What can hang from each mark
J_303: J_58 J_79
J_175: J_58 J_733
J_518: J_58 J_79 J_733
J_448: J_58 J_733
J_733: J_288 J_518
J_58: J_448
J_79: J_288

Every row comes from one small tree of marks. The marks that hang from a mark follow it in brackets, in the order of their numbers. Every link used is in the known rows. Which tree was each row made from?
Known rows
J_175(J_58(J_448(J_733(J_288)))): [-3.348  5.030 -3.025  5.734 -1.137 -0.817  0.008  2.532 -3.706 -3.408
  1.660  0.573  0.364 -2.777  0.233  1.232 -3.894 -0.156  2.364  0.194]
J_518(J_58): [-3.197  3.537 -1.264  3.032  1.056  2.589  1.778  4.637 -1.147 -5.418
  0.027  5.128  1.037  1.256 -2.048  3.467 -4.052 -1.829 -2.083 -4.681]
J_303(J_58(J_448(J_733)) J_79(J_288)): [-3.981  6.306 -5.337  5.626 -2.356 -0.342  2.721  0.685 -5.934 -1.788
  1.434  0.439  0.061 -4.354  0.801 -1.235 -6.223 -3.885 -1.619 -4.185]
J_58(J_448): [-1.524  5.532 -3.213  2.724 -0.758  2.078  3.849  4.075 -1.751 -6.256
  2.014  3.532  2.480 -0.979 -1.712 -6.631 -4.550 -1.689 -3.463 -4.688]
J_448(J_58 J_733(J_288 J_518)): [-3.011  3.394 -0.733  5.814 -2.631 -1.275 -2.892  1.522  2.325 -1.049
  0.382  1.377  3.994  1.591 -0.200  2.215 -2.081 -2.556  0.152 -0.894]
J_303(J_58(J_448)): [-2.667  6.449 -3.070  4.108 -1.163  1.020  4.184  4.752 -4.743 -5.315
  2.157  3.348 -0.715 -0.519  0.436 -5.614 -4.370 -0.560 -1.612 -4.152]
J_733(J_518(J_58(J_448))): [-2.297  2.830 -2.844  4.801  2.624  0.194  0.946  4.061  0.689 -5.422
  0.700  4.885  1.389  0.791 -0.176 -4.437 -3.402  1.066 -5.482 -2.521]
J_448(J_733(J_288 J_518(J_79))): [-4.416  2.818 -2.094  6.023 -1.963 -0.084 -2.972  0.920  1.463 -3.595
  1.860 -0.003  1.771  4.276 -1.708 -0.027 -3.099 -1.305 -1.858 -0.824]
J_303(J_58(J_448) J_79(J_288)): [-2.609  6.784 -5.166  4.201 -0.649  0.652  3.364  2.239 -5.192 -3.302
  2.385  0.691 -0.117 -4.100  1.533 -2.934 -6.198 -3.277 -2.968 -5.003]
J_448(J_733(J_518(J_58 J_79(J_288)))): [-4.390  1.042 -2.777  6.474  2.581  0.246 -3.301  0.961  1.015 -2.437
 -0.176  4.373  0.480  2.152 -0.675  6.336 -4.987 -2.752 -3.749 -3.127]
J_518(J_58 J_733): [-4.572  3.273 -0.342  5.492  3.635  0.897  1.319  3.701  1.666 -5.355
  0.893  5.297  1.175  0.507 -2.351  0.021 -2.764 -2.784 -2.231 -2.445]
J_518(J_58 J_733(J_288)): [-4.324  3.791 -0.050  5.962  3.973 -0.063 -1.376  2.518  3.484 -4.388
  1.740  4.680  2.155 -0.811 -1.379  2.092 -2.678 -1.721  0.311  0.019]
J_58(J_448(J_733)): [-2.981  5.107 -3.349  4.169 -2.699  0.903  3.275  2.527 -2.266 -4.835
  1.148  3.083  2.926 -1.369 -2.494 -5.184 -4.654 -2.208 -2.048 -4.167]
J_303(J_58(J_448(J_733))): [-3.915  5.934 -3.200  5.495 -2.877 -0.011  3.635  3.267 -5.477 -3.773
  1.080  3.116 -0.494 -1.019 -0.294 -4.077 -4.521 -1.061 -0.132 -3.610]
J_175(J_58 J_733(J_288)): [-3.640  4.855 -2.315  4.163  0.977  2.570  0.759  4.247 -1.278 -6.611
  2.501 -2.529 -1.358  1.798 -1.260  5.460 -2.789 -0.465  0.597  0.374]
J_733(J_288 J_518(J_58(J_448))): [-1.987  3.468 -2.548  5.383  2.890 -0.724 -1.695  2.956  2.452 -4.527
  1.505  4.152  2.227 -0.406  0.697 -2.181 -3.227  2.089 -2.983 -0.285]
J_303(J_58 J_79(J_288)): [-3.799  6.616 -3.942  4.097 -1.678  1.519  2.541  3.296 -5.163 -3.122
  1.093  0.127 -0.735 -0.614  0.153  3.161 -5.602 -5.364 -2.709 -5.884]
J_733(J_288 J_518(J_79)): [-3.000  3.221 -1.936  4.567 -0.134  0.853 -2.458  2.562  2.322 -5.101
  2.758  0.146  1.408  4.692 -1.012 -1.638 -2.942 -0.646 -3.403 -1.519]
J_303(J_79(J_288)): [-2.953  5.719 -4.109  2.968 -1.430  2.515  2.157  2.477 -1.831 -4.097
  1.069  0.227  2.525 -1.045 -2.000  2.118 -5.680 -6.435 -4.575 -6.523]
J_518(J_58(J_448) J_79 J_733): [-3.507  1.848 -1.568  4.950  5.531  0.662  1.330  1.498  1.317 -5.537
  3.617  4.829  0.960 -2.653 -0.618 -7.576 -4.126  0.460 -2.015 -0.759]
J_175(J_58 J_733(J_288 J_518(J_79))): [-4.139  2.258 -2.582  5.314  2.471  1.538 -1.931  2.953  0.517 -6.578
  3.305 -4.540 -2.657  5.133 -0.396  2.146 -2.058  1.338 -1.932  2.422]
J_175(J_58 J_733): [-3.857  4.277 -2.596  3.473  0.879  3.676  3.416  5.289 -3.088 -7.640
  1.576 -1.784 -2.146  2.761 -2.229  3.505 -2.988 -1.606 -1.989 -1.756]
J_303(J_58(J_448(J_733)) J_79): [-4.553  5.693 -4.181  5.022 -4.205  0.065  4.561  1.380 -6.460 -3.104
  1.589 -1.143 -0.459 -2.417 -0.322 -5.882 -4.795 -1.519 -1.231 -3.034]

Which tree is each row?
[-3.153  1.643 -0.617  5.355 -1.712 -0.653 -3.778  0.048  1.967 -1.127
  1.945  0.316  3.004  2.062  0.251  0.468 -2.720 -1.354  0.572 -0.170] | J_448(J_58 J_733(J_288 J_518(J_79)))
[-4.470  2.263  0.013  5.551  4.655  0.376 -2.168  1.045  3.494 -4.481
  3.309  3.657  1.321 -0.323 -0.970  0.434 -3.251 -0.565  0.708  0.538] | J_518(J_58 J_79 J_733(J_288))
[-2.814  5.630 -3.129  4.899 -2.323 -0.133  0.512  1.359 -0.334 -3.846
  1.903  2.588  3.472 -2.565 -1.526 -2.964 -4.477 -1.200  0.417 -1.787] | J_58(J_448(J_733(J_288)))
[-2.743  3.354 -3.282  4.533  1.136  1.563 -1.619  2.942  1.337 -4.676
  1.649  2.482  1.257  3.732 -0.780  0.731 -4.610 -4.065 -6.215 -4.997] | J_733(J_518(J_79(J_288)))
[-2.864  1.780 -2.069  5.456 -0.428 -0.143 -2.983  0.302  0.978 -0.751
  0.944  2.488  2.700  1.011  0.277  2.797 -4.328 -4.770 -2.223 -3.561] | J_448(J_58 J_733(J_518(J_79(J_288))))
[-3.882  2.058 -2.256  4.718  3.141  2.637  1.010  4.283  2.657 -7.178
  0.655  1.474 -0.321  4.933 -2.385  1.713 -2.467  0.166 -5.884 -1.365] | J_175(J_733(J_518(J_58)))
[-4.752  1.613 -0.302  4.964  4.482  1.507  0.440  2.069  1.470 -5.366
  2.371  4.216  0.344  0.745 -1.826 -1.570 -3.510 -1.712 -1.771 -1.691] | J_518(J_58 J_79 J_733)
[-2.780  4.252 -0.382  4.076 -3.263  0.079 -1.092  1.245  0.222 -1.253
  1.026  2.348  4.036 -1.251 -0.841  3.691 -3.415 -3.280  3.113 -2.260] | J_448(J_58 J_733(J_288))
[-2.455  5.015 -3.549  4.146  1.973  1.809  1.601  3.539 -1.439 -6.821
  3.673 -1.786 -0.866 -1.494 -0.010 -0.741 -3.467  1.565  0.300  1.460] | J_175(J_58(J_448) J_733(J_288))
[-3.929  3.934 -2.656  5.758  1.502  1.038 -1.180  4.466  0.667 -6.449
  1.864 -3.377 -1.872  4.622 -0.785  3.820 -1.425  0.305 -2.353  1.764] | J_175(J_58 J_733(J_288 J_518))
[-1.904  1.718 -3.928  4.874  5.093  0.370 -1.867  1.796  1.304 -4.072
  1.975  5.285  0.904 -0.859  1.303 -1.138 -5.491 -0.178 -5.336 -2.870] | J_733(J_518(J_58(J_448) J_79(J_288)))
[-1.557  2.628 -3.580  3.265  4.529  1.678  0.084  1.480 -0.625 -4.292
  2.563  6.385  1.154 -3.764  0.670  0.275 -6.728 -0.936 -2.370 -4.147] | J_518(J_58(J_448) J_79(J_288))
[-3.212  6.150 -4.120  3.516 -2.409  1.220  5.215  3.040 -5.991 -4.634
  2.522 -0.674 -0.488 -2.106  0.397 -7.435 -4.790 -0.978 -2.530 -3.662] | J_303(J_58(J_448) J_79)
[-3.144  2.052 -2.329  4.596  1.386  0.113 -1.368 -0.577 -0.057 -3.221
  2.841  3.973  1.690 -3.238 -0.131 -0.458 -5.276  1.895  2.058  0.107] | J_518(J_58(J_448(J_733(J_288))) J_79)
[-3.243  3.257 -1.346  5.230  1.973  0.269 -2.643  3.678  2.647 -4.318
  0.345  3.419  1.751  3.018 -0.535  4.055 -2.595  0.106 -2.684 -1.104] | J_733(J_288 J_518(J_58))
[-4.193  3.977 -0.692  5.301  1.711  0.709 -1.139  1.273  3.045 -5.152
  4.138  1.285  2.102  0.789 -1.896 -3.541 -3.039 -2.631 -0.348 -0.657] | J_518(J_79 J_733(J_288))
[-2.840  0.592 -3.348  4.473  4.857  2.323  1.043  1.889  2.369 -7.377
  3.308  1.282 -0.738  2.022 -0.680 -5.997 -3.590  3.309 -5.672  0.440] | J_175(J_733(J_518(J_58(J_448) J_79)))
[-3.469  0.976 -3.255  4.871  5.732  2.592 -1.738  1.910  3.143 -5.897
  1.935  2.065 -0.979  3.375 -0.913  4.543 -4.512 -1.101 -5.775 -1.870] | J_175(J_733(J_518(J_58 J_79(J_288))))
[-4.619  2.662 -1.468  6.819  0.069 -0.966 -3.216  2.082  2.138 -2.793
 -0.561  3.155  1.830  2.537 -1.209  5.527 -2.695 -0.462 -1.343 -0.260] | J_448(J_733(J_288 J_518(J_58)))
[-2.716  2.334 -3.482  4.801  4.111  1.791  1.758  3.434  2.334 -7.318
  1.770  2.174  0.175  1.621 -1.088 -4.569 -3.049  2.140 -6.132 -0.299] | J_175(J_733(J_518(J_58(J_448))))
[-3.651  4.560 -3.349  5.068 -1.484  0.228  2.687  3.603 -5.592 -4.318
  0.633  1.134 -0.321 -1.922 -0.742 -0.853 -4.020 -1.268  0.004 -2.270] | J_175(J_58(J_448(J_733)))
[-3.127  2.738 -3.985  4.608  2.804  2.827 -0.712  2.219  2.911 -6.563
  2.642 -0.152 -0.008  4.564 -1.864  0.229 -4.307 -2.906 -6.854 -2.925] | J_175(J_733(J_518(J_79(J_288))))
[-2.364  2.833 -3.167  5.421  4.156  0.608 -0.755  2.408  4.410 -6.408
  2.676  1.542  0.975  0.600 -0.285 -2.486 -2.892  3.401 -3.615  1.862] | J_175(J_733(J_288 J_518(J_58(J_448))))
[-3.024  3.828 -2.386  5.214  0.640 -0.350 -0.518  1.187 -0.076 -3.175
  1.252  4.932  2.589 -3.627 -0.483  1.270 -4.673  0.751  1.454 -0.709] | J_518(J_58(J_448(J_733(J_288))))
[-4.266  6.271 -3.940  5.563 -4.122 -0.938  1.936  0.433 -4.768 -2.150
  2.552 -1.674  0.331 -3.430  0.597 -3.935 -4.607 -0.445  1.337 -0.720] | J_303(J_58(J_448(J_733(J_288))) J_79)
[-3.181  4.078 -1.306  6.036  4.947 -0.905 -0.527  1.887  3.533 -4.616
  2.917  5.178  2.728 -4.187 -0.117 -3.888 -3.391  0.352 -0.161  0.813] | J_518(J_58(J_448) J_733(J_288))
[-4.425  3.360 -3.447  6.632 -1.423 -1.003  0.821  1.884 -3.615 -3.616
  2.022  1.061 -1.764  2.332  0.747 -7.338 -3.781  0.777 -2.759 -1.354] | J_303(J_58(J_448(J_733(J_518(J_79)))))
